Each row was made from one path, in order. Every step used is in the known rows, and no mark comes twice. Write each row's path.
Known rows:
gedus bozu: -103  -38  -64   70 -142   44  -48  110   36  293  -88 -109  228 -216   41  106   48  270  -66   49 -148   21 -120  -54   -4  -63 -140  -54  269   44  131  -96   57  -50   -8  -97  111  -73 -205   -8  101  132   58   -2  -79  138  -14  -76  -96   55  171  -72   52  129   95   67 -173   25  -90   18   33   69
binafog vere:   73  -18   11  135   -5   -9  -50  101  -19   39   46   56  -28   68 -185   30 -125  166   -3   -6   60  -84  -34  125  -12 -135  174 -213   62  117   30  110   63  106  144  110   94   91  -77  -89 -194  242   31 -149    4 -205  -38    3   20  -41  -15  -68  -57   70   -3  120   -8  -87   66  126   66   79
kapug taduka:   -6  -18  -57   12   68  -11  -84   42 -126  -23   -1  -36   40   10  149  -98  -56 -126   12   84   46  -45   11   38   14   92 -210  149   19  132  108  128  -47   89  -24   71 -161   50   22  -89 -177   17  107  105  -43 -128  116   -1  -23   -8  -18   35   82  -31 -101  219   50   63  112  114  221  153
binafog taduka:  -61 -117  -32  169  -15  -25  202  -69    4 -108 -162  -55  -63   92   55  -80   10   26  -26  -21   81  -98  -40  113 -164  153  -86   36 -128   66 -216  140  -92  -48 -105  119  -48  -73  107  -90  -32   82   93  224  104  -17   46  -31  154   10 -164  -46 -100  -63   -9  254   35  -58  164  169   38  -87
kapug taduka binafog:  -71  -21 -161  168  180   63 -103   50  -66   53 -228  -18   92  163  150  -69 -113 -248  -45   44  -68 -195    9  110  -34  -48 -216   88 -190  118   93  112   -3   44    9  -22 -103  -18  -75 -220 -167  -31   35  261 -110 -263   60   24   45 -153   21  -13   82 -257  -31  331  165   69   83  159  105  114
bozu gedus kapug taduka: -206 -105 -180  153   33  -86 -111   -5 -313   55   50  160   -5   26   79   -8    9   12  129  216 -144  -34  -95  149   -2   42 -132  210  254  309   71  242  -48  136   85   72 -187   89  -89 -230 -132    1 -120   77  -37  -98   70 -280 -191  232  -95  192  316  -19  -47  286 -115   62  -15  -95  407 -141
noru binafog vere bozu gedus:  -80 -266 -195  594   31 -172 -204  200 -343   95 -144  -46   49   -2 -184  132 -224  513   14  -54 -291 -188    4   11    0 -266  -19 -202   92  279  167 -243   33  176   67  -41  -16  -28  -23 -115 -373 -166  -60    6   68 -103 -125 -104  146  -21   20  -40  181    5   38   39 -101  -95   45  132   -6  109
taduka binafog fiso gedus:  249 -147 -311  168  156   50 -139  149   45  -67 -436   15  161  344   30  177   14   11  -96  -33 -269 -232   21   71   13 -101    3   82 -321  -42  -35   32   62  -72  -93   15  -15 -192  -19  -84   26  -99 -222  105  203 -197   53  -74  240  -42  -22  -95    7  144   17   15  -57   63  -64  173 -121   49
vere bozu gedus fiso binafog rebot:   21 -480 -301  481   -2 -199   65  163 -264   94 -440    6  195  -88   70   83 -109  201   86   43 -585    9 -218  105  231  121 -184   64  160   24   18 -494  -88   -8 -135  -31 -185 -155  187  -59 -143 -507  -19  121   41  -44   91 -229  227  242  241  163   53  166  -59  -43 -261 -108   -4  213   75  -95
noru binafog:  -36    3 -143  165   20   -5  -71  126 -135  -33 -133 -117 -122   38  -17   13  -96  143 -109 -103 -154 -175  -47   -7 -159  -58  -14  -35  -39   52  163  -77   48   25  -58 -131   17   -8   90   33 -136  -78  -66   17   -8   98    5   56   65  -86 -159  -95  129 -272   68   -5  -54  -36   93  -11 -142  157
vere bozu gedus fiso binafog: -136 -433 -204  470   22 -237 -106  106 -245  223 -374  116  164 -148  120   20 -261  279  106   93 -491    0 -117   92  177   47 -299   16  104   17   -5 -378  -21  -53  -49  -48 -241 -139   46 -109   28 -502  -58   67   28  -28    0 -127   91  241  245  156   35  169  -88 -166  -99  -37 -103  108  147  -51
fiso gedus kapug taduka:  -48 -193 -259  -69  -29  107  -97   97 -247  -46   -6  181  -74  139   50   99  -40    0  221  155  -51 -115   44  130  -71  -17 -213  321  171  230  102  374   33  212  -43   72 -232  152 -146 -132 -111  154 -150  -10  133   -6  115 -278   -4  343 -125   91  147   98 -159  358  -75   29   43   51  110  209
binafog vere bozu gedus kapug taduka: -175 -287 -104  388   43  -55 -147  112 -377  246   11  200   15  -46 -104   57 -164  393  224  208 -144  -75   75  185   54 -208 -145  -55  393  422   95   44  -49  272  197  181 -107   51 -194 -302 -419   85  -15   47   71 -253   12 -237   99  183  170   53   80  301 -128  393  -29  -31   -9  100  349   12
noru binafog fiso gedus:  226 -131 -365  169   28  -59 -141  286 -105 -215 -384 -132   53  274   57  225   14  221 -147 -108 -279 -232  -73  -37  -84  -22   19  107 -180  -12  177  -25   63   10 -195  -37  -80 -150  211   85 -122 -119 -131   -7  258   -6  130  -68  281   27 -245 -135  119   84   56 -133 -253   17   31  111 -160  289
binafog fiso gedus bozu vere:  211 -242 -231  153  -97   56 -132  278 -130   56 -226   24  323  139   29  362  -42  234  -68   46 -330  -59   88   13   52   34  -78    8  199   47   85  -89  115   37  -55   93   -9 -319 -103  105  218  -73  -15 -112  219  -49   44 -224   55  145  154 -101   20  575  153   65 -401  -76  -82  165 -105  198
gedus kapug taduka binafog vere: -239  -50 -190  163  193  237  -84   38 -136  163  -50  136  -84  125 -107  -30 -137  -44  115  125    0 -252   43  330 -203 -262   -8  -74  147  231   92  348   44  194  206  120  -41   83 -270 -384 -374  342  -86  107  -44 -227  112  -36   57  -60  -56  -92   49 -239  -65  551  108   -2   86  148  311   49
vere bozu gedus kapug taduka binafog: -255 -314 -199  420  164  -13 -124   12 -323  287 -219  129   89  -11   56   35 -121  138  209  235 -315  -88  195   82   17 -168 -356  117  167  326   56  -81 -101  113   92   19 -199  -68 -206 -320 -209 -245 -121  297  -14  -92   -4 -219  105  126  205   79  223   79  -62  363   95   -9 -116   46  211  -68
rebot binafog:  -65 -138  -85   52   47  125  -36   20  -97  -33 -149   45 -144 -165  -23 -167 -122  -57 -108   87   -2 -148  -24  -61 -129  -68   59   -3  -20   33  112  152  104  -23 -168  -70   12  104   16  106   85  -94  -57 -144  -63  -29   50   21  -29  -64  -86  -12  206 -106   13   73  209  -71  120   11  -97  120
gedus kapug: -138    6  -73  -81    3  221   64  -27  -90   72   60  143 -208   -1  -85  -31   19   14  125   80   -9   -9   45  159 -186  -80   45   24  273   30   33  198  -20   67   72   57   15   69  -98 -104  -56  246 -107   12   17  103   78  -88   19  161  -53  -24  -26   15  -38  206   -1   13  -43 -116  134  -90
rebot binafog vere bozu:  -92 -301  -99  260   58  159  -63  103 -190  150  -99  100  -94 -211 -198  -81 -286  264   -1  167  -34 -142   61   24 -137 -303   71 -198  118  177  146   44   95  130  -64   41   61   66 -111    5 -188  -20  -17 -149    6 -156  -38   21  214 -119  140 -109    4  147  -57  206  223 -190   99  219  -79  228
rebot binafog noru:  -38 -235    6  130   10  157  140  -38 -204 -193  -67   65 -260 -135   -2 -121 -211 -262 -139   11 -107  -60    4  -20 -221 -164   99  115  -57  121   50  277  128  113 -300  -13   22  175  -30  169  -63 -170 -162  -94 -114   -3  115   83  196   57 -123   48   26  211 -112  105  237 -108   94  144 -122   87
gedus kapug taduka: -174   17 -141 -139   68  161  -12   -7 -129   52   91   76  -97   -2   61 -102   13  -73  151  174   18  -72   82  148 -151   14 -167  186  262  139  118  318  -64  173   34   84 -129  118 -114 -190 -194  243   -3   92  -13  -23  168 -121   40  103  -74   -3   57  -41  -89  420   22   44   60  -17  312   63
fiso binafog noru:  199 -262  -90   97   95   94  212  -39 -167 -201 -145  -63 -196   64   10  -34 -171 -189   28 -142 -348  -12  -67  120 -120  -84 -111  115 -148  -35 -106  243   31   69 -163  -10  -34 -143  -11  -31  -75 -116 -175 -118  -30  -72  174   17  213  285 -199 -103 -219  145 -192   13    6 -151   26  208  -20   54

Write each row's path:
 152 -201 -343  194   61   89 -175  209   20  139 -487  -36  388  204   62  291    1  145 -145   15 -352 -210  -25   32   -2 -103  -41   50 -167  -86   28  -58  104  -75  -74  -34   29 -279 -129 -102  112  -45 -201  100  102  -97   32 -104  154    0  108 -140   13  197  106   68 -155   82 -139  169 -137  166
taduka binafog fiso gedus bozu
  64  -75 -311  140  179   43   52   61 -145  -40 -241 -112  168  166   63    2   15 -294  -50   45 -150 -197  -80   90   17   -3 -119   93 -129  103   69   -2  -39   93  -59   19  -55  -39   81 -181 -330  -10    4  301  -82 -247  198 -103  177 -196  -16  -10  136 -187   34  519  -14   25  170  241   32   66
kapug taduka binafog rebot
 297 -228 -236  -14  101  145  209   70 -154 -156 -283 -232   11   62  -23  -38   89  -88   30  -43 -316  -94 -246   51    6  121  -58   25  -43 -103    7   76  -41    4 -126  -28    2 -295  162 -105 -140  -43  -94   -7    5 -127  235 -174  143   97 -146 -142  -30 -100   -4  118 -199 -134  168  207  -93   66
fiso binafog rebot
 -55 -340 -202  360   -5 -225  -73  148 -191   89 -339   65  196   47  129   -3 -231  117  -17   12 -445  -53 -414  246  100  236  -64   36  -16   26    3 -109   55 -119  -47  -49 -164  -53  129  -24  124 -382  -59 -112  -61 -134   20 -155 -231  316  -59  247  179 -149  -15 -233 -154  -14   14   69  232 -123
bozu gedus fiso binafog
 179 -132 -291  152  235   43 -174  178  -55  -64 -393   -3  267  325  143  112  -27 -133  -54   75 -235 -259   51  114   56   69 -207  210 -254  108   82  136  -16   47  -64   72 -161 -110   41 -172 -118 -101 -108  203  102 -313  162  -80  219  -67  -54  -51   78   82  -51  247   -9  101   27  233   77  248
kapug taduka binafog fiso gedus
 -59 -321 -281  446  220  -16 -109   73 -211  214 -327  115  174   57   99   76  -11  218  120  225 -382  -93  226   57   72 -106 -312  149  142  210   31 -117 -126   93    1   99 -216 -202  -74 -361 -232 -240 -159  334   79 -189  119 -230  315   56  195  -15  120  297  -64  292    2   76 -144   77  269  -74
vere bozu gedus kapug taduka binafog fiso
-220 -303  -94  257    3  -56  -21   18 -277  216   -7  177   13 -137  -25   43  -43  302  226  164 -251   63  158   15  106 -175 -205   61  332  204   -8 -146 -102  102   54   33 -131   -5 -152 -147 -118 -196 -132   88   63   67  -62 -252  151  252  222   63   96  336  -57  129  -55  -20 -170  -56  132 -153
vere bozu gedus kapug
-149  -73 -185  123  191  255   77  -49 -206   16  -86  129 -225  182   38  -38 -165 -289   84   77 -141 -162  112  210 -223 -217 -126  180   17  212   -6  351  -24  188   17   66 -130  146 -224 -245 -362  104 -177  256 -101  -72  212  -21  258   75 -133  -19  -51    3 -168  562  183   27   43   91  225  -27
gedus kapug taduka binafog noru
 -42 -310 -153  119 -193   62 -172  224 -312  159  -57  109  274   17  -46  344 -198  178   30   61 -283  -41   29  -23   37  -90 -124  -14  209  157  144   -3  137   92   20  -41  -25 -126 -383  198  258  -41   -9 -128   92   74  -69 -269 -250  199  178    0   95  290  146  195 -324 -183  -13  165 -308  159
fiso gedus bozu vere
  73 -151 -360  250  107   54 -245  258  -27  146 -420  -48  383  169  243  201  -17   62 -109  118 -329 -238  -14   25   72    8 -312  164  -88   80  182   82   66    6  -81   27  -92 -182 -156 -195  -67   32  -78  242   40 -209  145 -115  102  -43   82  -81   83  111   33  269 -125  138  -23  243   77  336
kapug taduka binafog fiso gedus bozu
-235 -178 -258  312  142  -29 -117  -15 -297  116 -136   99   60  118   43   -5  -68  -23   78  172 -247 -195  -33  212  -71  -42 -125  141   88  302   60  236  -27   95  112   -6 -179   47 -137 -310 -139  -66 -194  171  -95 -192   19 -235 -192  128  -67  124  319 -203    1  383   45   38  -30  -63  343 -170
bozu gedus kapug taduka binafog
 168 -115 -370  172  -47  -24 -215  348 -115   20 -427 -163  251  105   74  301   20  442 -186 -108 -371 -225 -145 -117 -100  -44 -117   80   16   11  234 -115  119  -24 -179  -77  -14 -203   31   35   -7   -4 -134   -4  166  103   78 -114  180   53 -104 -179  149  133  138  -86 -387   78  -34  108 -129  358
noru binafog fiso gedus bozu
-160 -152  -99  366  -93 -368 -126  158 -181  103 -167  166  229   32   83   63 -190   79  -68   60 -294   24 -313  191  148  158   23   36   89   77  -15 -254   69  -86   -8  -16 -152  172  115   33   73 -323    2  -21  -31  -29  -58 -102 -209  187   91  389  233 -113   37 -223 -148   63  -36    8  197 -179
bozu gedus fiso
 101 -260 -333  350   36  132 -149  243  -77  130 -362   21  316  271   19  323 -141  101 -120   41 -385 -232   86   90    4 -101   -7  -81  -43   29   61  -53  136  -17   -9   10   46 -380 -246   48  191 -127 -120   66  152 -178   31 -158   58  -57  173 -171   47  264  249  185 -228 -105  -98  248 -230  117
taduka binafog fiso gedus bozu vere
 -94  -57 -201  310    9  -19  136   27  -80 -124 -312 -203 -166  133   60  -42  -26  174 -129 -148  -99 -266  -68   67 -304   30  -36   -3 -106  106   -5   27  -15   -2 -183  -39  -76  -50  130  -61 -197   28    8  218  100  118   59   33  211  -60 -276 -100   19 -386   65  177  -34  -81  248  136  -91   72
noru binafog taduka
-100 -258  -85  208   10  137  178  -65  -76  -93 -260   38 -177  -79    2 -257  -64  -20 -151   86   78 -227  -67   51 -300   52   24   11 -146   94  -44  272   42  -40 -304   66  -22   35   72   21   28  -27  -20   38    5  -45   98  -21  130    4 -212  -65  100 -205    9  289  227 -154  291  157 -109    0
rebot binafog taduka
 227 -132 -334  -70   73  133 -100  167 -105 -131 -217  104  -13  215  122  181   86   32   53  126 -139 -124   79  106  -43   93 -112  318   53   89   76  312   -8  121  -90  183 -196  -51   69 -121  -93  133 -134   43  237 -111  256 -243  242  199  -84  -21   14  362  -57  204 -201  132   -6   81  211  222
binafog fiso gedus kapug taduka
  -1 -481 -143  551   11 -201   44   70 -341   58 -364  159   82 -121  168   13 -366  141  100   -7 -613   81  -98  131  144  -17 -301  133   98   58  -81 -362   -8   37 -131  -30 -246  -68   41  -45 -115 -568  -99   56  -11    5   25  -73  280  331  176  192  -54  431 -194 -124  -75 -116  -69  204  133  -64
vere bozu gedus fiso binafog noru
 -33 -207 -197   20 -199   -9 -147  189 -158  166 -193   55  267  -72    8  304  -42  277    2   81 -228  -29 -142 -112   62  -68 -209  133  132   64  118  -15  128    7  -96  -80  -23  -17 -296   26  167   90  -80  -92   58  125  -42 -217 -143  305  109   -1   97  252   21   37 -287   -7 -103   68 -164  218
fiso gedus bozu
 -20 -446 -202  394  173   70 -118  102 -398  168 -131   58   -3  -18  -73  -52 -180  348  238  151 -370 -142  -66  246  -25  -87 -270  -28  207  286   89  250  -42  227  109  137 -166 -232 -101 -422 -333   26 -108  -58   39 -310   87 -268  108  255  -36 -135   37  143 -189  330  -41 -131   42  214  385   92
fiso binafog vere bozu gedus kapug taduka
 -38 -179  -10  237   20   28  -39   75 -114  172  -13   96   -2  -86 -189   84 -171  350  122   84  -24  -45  139   43   57 -243   -7 -224  170  149   38 -156  -15  171  116  120   25  -56 -138 -119 -283   84   48  -23   98 -157  -87    3  261  -56  192  -77 -187  325  -97  131   33 -120    3  212   31  114
binafog vere bozu
-190 -122  -33  213 -159   78  -57  114 -163  270   49  -35  213 -149  -29  149 -184  144  -28   52 -200   17   24    3  -18  -79 -107 -197  386   83  140 -116   98   -7  127   -9   94 -217 -316  155  167  -21  117   -3  -72  108  -61 -103 -202   -6  294  -82   38  170  204  221 -269 -175  -25   89 -101   27
gedus bozu vere
-250 -281 -235  673  158 -156 -280  205 -240  302 -328  189  263   72   82   59 -375  111   34  165 -311 -206  -92  262  107 -105 -220  -65   18  295   93 -242   25  101  142   96 -178  105  -80 -249 -359 -245   46  212  -68 -396  -10  -37   36  -64  259  190  175  -72  -89  277  101   -9   44  303  289   79
kapug taduka binafog vere bozu gedus fiso
 173   -4 -203  206  221   83  -52   62  177  -13 -362  -23  142  268   63   40   35  -59 -134    8 -176 -215   82   96  -58  -25   47  -88 -263 -106  -50  -27  -15  -91  -12   10   32 -216   83 -144  -22  -62 -135  181   36 -194   88   54  272 -223   52 -140  -53   38   88   13   30  103  -62   91    1  -24
taduka binafog fiso
 -40 -243 -182  166   32   23  -15  122  -13   40 -328   10   24   -3  115  -76 -245   46  -39  -61 -282  -81 -303  247  -66  189  -62  -38   35 -180   11  -75   64 -125  -94  -28 -147  -76  113   -7   53 -175    5  -59  -30  -16   76   49   12  186  -17   91  -76 -270  -90 -194  -64  -51   75  141  152   67
gedus fiso binafog
 -53  -54 -151  306   19  -11 -122  195 -181   -7  -56  -82  -88   99 -179   60 -221  298 -106 -108  -73 -253  -76  103 -188 -187  143 -248   -2  135  180   55  109  129   76  -19   73   55   35  -38 -353  184  -12  -91   32  -81  -41   74   58 -163 -202 -125   61 -280   60   78  -75  -76  145  144  -20  182
noru binafog vere
  78  -58 -262  153   89   97  115   43  -35  -32 -269  -80   97  175 -101   77   36 -228  -59  -50 -216 -158  -86   55   11 -118  106  -74 -165  -32  -14 -139  -16  -34  -13  -48   93  -77   28  -95 -199  -75 -113  226  -47 -144   47  -88  220 -201  -20  -57   27 -192  120  317  -52  -54   65  141 -198  -68
taduka binafog rebot
 156 -124 -131   93  116  160   -4   61   57  -94 -297    3  -31  -37   54 -122   28   13 -196  109  -26 -157   17  -76 -148   36  125   12 -109  -57   93  179   55  -68 -229   67   59  -87  186  110   83  -92 -116 -112   55 -121  178   47  182 -158  -60 -137  109  124   59  -51   85   42  102   88   25  125
rebot binafog fiso
 -46 -387 -178  426  -34 -238   11   98 -282  -77 -327  119   32   43  141   37 -361  -51  -38  -77 -555  -27 -354  254   66  138  -59  111  -19   47  -94  -90   59  -44 -147  -29 -213    7  109  -14    2 -387 -131  -91  -58  -91  103  -92    4  359  -79  289   52   55 -114 -193 -153  -35   21  164  242 -157
bozu gedus fiso binafog noru
-241 -187 -255  372  127  -28 -157   82 -297  179  -50  171   62  181  -93    3 -163   86  123  184 -198 -247  -88  308  -50 -185  -37  -50   96  404   59  316   29  180  203   57 -101   75 -179 -376 -263  154 -193   26  -53 -329   16 -218 -174   91  -52  114  259 -180   -8  437    6   -6   34   53  416 -153
bozu gedus kapug taduka binafog vere
